Each row comes from the steps of one walk. Every step used is in the known rows, and no mark comes twice. Write the walk behind each row, first mark first.
Known rows:
C K Q: [  0   2  -6  -4   0  -5 -11   2  -1   2 -10   5  -6   4  -3  11   5  17
  12   7   0   3   9  -3 -17]
E C K Q F N: [ -1  -8  -1  -2  -9  10   6   5  20   5   0  -8  -6  -4 -29  27   2  -1
   1  -5  19   5  -4  -5  10]
F Q: [  2 -11  10  -3   5   0  -4 -11  -6   2  -1   6  -7   1   4   4  -4  -5
   9 -24 -12  21  28   5   1]
C K: [ -3  -9  -4  -4   5   0   6   5   2  10  -9  11  -6   5  14  -3   6   3
   6   7  -8 -13  13   4 -14]
F V M C K: [ -1   1 -18   1  -1  -1   0  19   7   4  -2  20  -5   2  17  -1  10   0
  -7  17  -4 -28   0   5 -22]
E C: [  3 -10   8   6   5   0  14 -14  19  -7  -7  -3  -2   6  -1  11  -4  -6
   7 -13  -3 -14  15   2   4]
V M Q F: [ -4  -5   3   3   7   7 -10   5   8 -20   0  -8  10   0   9  -8  -4 -16
  -8  30  -6   3 -12   5  -6]
M Q: [  1   3  12   2  11  -9 -29  -8   2 -20  -1  -6  -2  10  20  17  -3   1
  -1   9  -5  -3   1   3   0]
V M C K: [ -7 -10 -16  -5  -3   1  17  23  10 -18  -7  17  -7   0  23 -12   1   3
  -3  22 -14 -30   7   8 -23]
Y F V M: [  4  -6   1  13   3  -3  -4  -4 -18  11   0   2  10   3  -2 -20  22  -4
 -15  30  12   3 -10   4 -13]
V M C K Q F: [ -7   5 -19  -7  -8   7  13  27   3 -14  -5   5   1 -11  -2 -11  -2   1
   2  19  -3  -8   1   0 -22]
F V M Q: [  6   5   2   8   8  -6 -37  -7   7  -7   2  -1   3  10  15  14   8   0
  -9  30   1  -4 -12   2  -3]
N M Q: [  4  16   2   4   5 -10  -9 -12   0 -14  -3  -2   0   9  -6   5  -3   9
   5   0  -7   6  -3   0   8]
N M C K: [ -3  13 -16  -4  -6  -6  25  10  -1  -2  -7  21 -10   2  -5  -8  -2  10
   5 -14 -12 -23   9   1  -9]
K Q F N M: [  2   9   3  -7  -9  -1  10  -9 -14   7   2 -10   4  -8 -34   3  -4   9
   8 -16   8  35  -7 -11  19]
N M C K E: [ -1  -4  -9   5  -6   0  23   2  -1   4  -1   9 -10   4   8 -13  -5   4
   9 -26 -11  -6  10   0  -4]
Y M C K: [ -3  -5   0  -2   2  -2  19  13  -3 -16   7  10  -3  -6  23 -27   7   3
  -6   0   3 -25  12   9 -12]
E C K: [  0 -12  -5   5   2   5  14   0  24   4 -12   8  -8   8  -6  13   4  -2
   6  -2   0 -24  14   5  -9]
V M: [ -1 -19   1   0   3   2  11  -2   7  -7  -7   2   4   2  17 -12   0   3
   4  19 -13  -4   7   6 -13]
Q F N: [ -4 -20  14  -6   3   5  11  -1  -6   7   7 -10   2  -6   9   3  -2 -14
  -5  -8   0  11   1   0  12]
F N M: [  2  -8   9  -5  -4  -5  17 -11  -6   2   2   2  -4   2  -7   3   0  14
   3 -14  -5  13   2  -3  20]
K C E: [ -1  -6  14 -12   2   7 -25 -14  10  17 -15  -6  -7   9  16   2 -22  22
  16   1  -2  -6  16   1  13]
N M C E: [ -3   6   2  -9  -6   0   2 -11   4  -9  -7   0  -6  -3   3  -6 -21   9
   8 -17  -3 -17   4  -4   2]
N M C: [  1  16  -4  -3  -2  -9  25  -5  -6 -12  -4   9  -4  -1  -1  -7 -11   6
   6 -22 -13 -10  12  -2   0]

Write each row's walk:
[  1  -6  -2   3   5   7   2   0   0  27   0  -2  14  -4   0 -10  10 -17
  -1   8  -2   3  -7   1 -10] | Q F V M
[  0  17  -1  -9 -14  -4  19   2 -13 -12   6  -5  -1 -11 -25   7 -14   8
   3 -26   4  21  -5 -12  17] | K Q F N M C
[ -3   5   1  -8  -8  -1  31   5 -11  -3  10   0   0 -10  -8  -4 -11  -5
  -5 -28  -2   2  -2  -4  18] | Q F N M C
[ -1   4  -8  -9 -12   4  12   8  -8  17   0   0  -2  -7 -37   6   6  15
   8  -8  10  25  -9  -9  11] | C K Q F N M
[ -2 -26   4   5   4   5   2  -5   1  19  -2   1  -7   8  26  -5   2   1
  11  -7  -7   0  16   4 -10] | C K E
[  2  13 -22  -1  -8  -6 -19  15   0  -4  -3  12  -6   0   1  10  11  14
   0  16   5 -13  -2  -1 -21] | F V M C K Q
[  3  14   7   8  13  -3 -35  -8  -6  15   7 -10   8   5   4  22   4 -17
  -9   0   6   5 -11  -3   6] | M Q F V
[ -4  -2  -1  -6  -1  13 -15   2   8   9   3  -9   5 -10  10  -5 -10 -15
  -8   5   5 -18 -11  -1  -7] | Q F V M C E
[  3   4  12   1  -1  -9 -12 -11  -1 -19   6  -3  -6   9  -6  21  -2  15
  -4  -1   0  15 -11  -1  28] | F N M Q
[  7  28   0   9   6  -3 -20 -11  -8  20   4  -6  10   4 -21  12   6  -8
  -2 -12   5  16 -15  -5  13] | N M Q F V
[  5  -7  -1   5   5  -2 -10  -7   1  15  -5   5   6   3  12  -1  10  -3
   0  13  -5  -3  -2   3 -10] | F V M
[  1  -9  26  -1   7   3 -17  -3  -2 -22  22 -19   8  -6  11  -6   4 -10
 -23   8  18  13 -16   6  25] | Y M Q F N
[  1  18 -11   1  -5  -2  -3   7  -8  -1   4  -4   8 -10  -8   1  -2  -7
  -3   1   4   4  -8  -6 -12] | K Q F V M C
[  4 -25  15  16   3   6  11 -24  18   3  -3 -15  -3   9  12  11 -10 -11
  10 -27  -1  -4  18   0   4] | K E C
[  0  -6   6  -7  -3   3  25  -4  -7  14   4  -5   4  -5 -19  -7  -2  -3
   1 -18  -1  18  -5  -4  19] | Q F N M
[  1  18   3   3   5  -1  -2  -8  -4  -2   0  -6   8   3 -14  -2  -5  -7
   3  -5  -4  12  -8  -1  11] | N M Q F
[  0   1  18   4  13   2 -18  -5  -5 -17  13 -15  13  -5  12 -21   2 -14
 -12  11   8   7  -7   6   6] | Y M Q F
[  1   7 -18   1  -3   7 -13  11   0  28  -4   3   7  -5 -18  -2  16  -3
   3  20   9  10 -10  -4 -19] | C K Q F V M
[ -3   4 -20   1  -1   8   8  24   2  17   0  12   2  -7   6  -8   8 -17
 -10  13   0 -23  -5   3 -17] | Q F V M C K
[  2   5  13  10  -2 -12 -11  -7 -18 -24   8  -4  -1   8 -18   0  11   9
 -21  19  17  20 -21  -1  22] | Y F N M Q
[ -6   5  -4 -10  -9   1   2  20  -5  -9   6  -2 -10  -8  -2  17  -5   3
  -6  -5   9   0   0  -6   3] | M C K Q F N
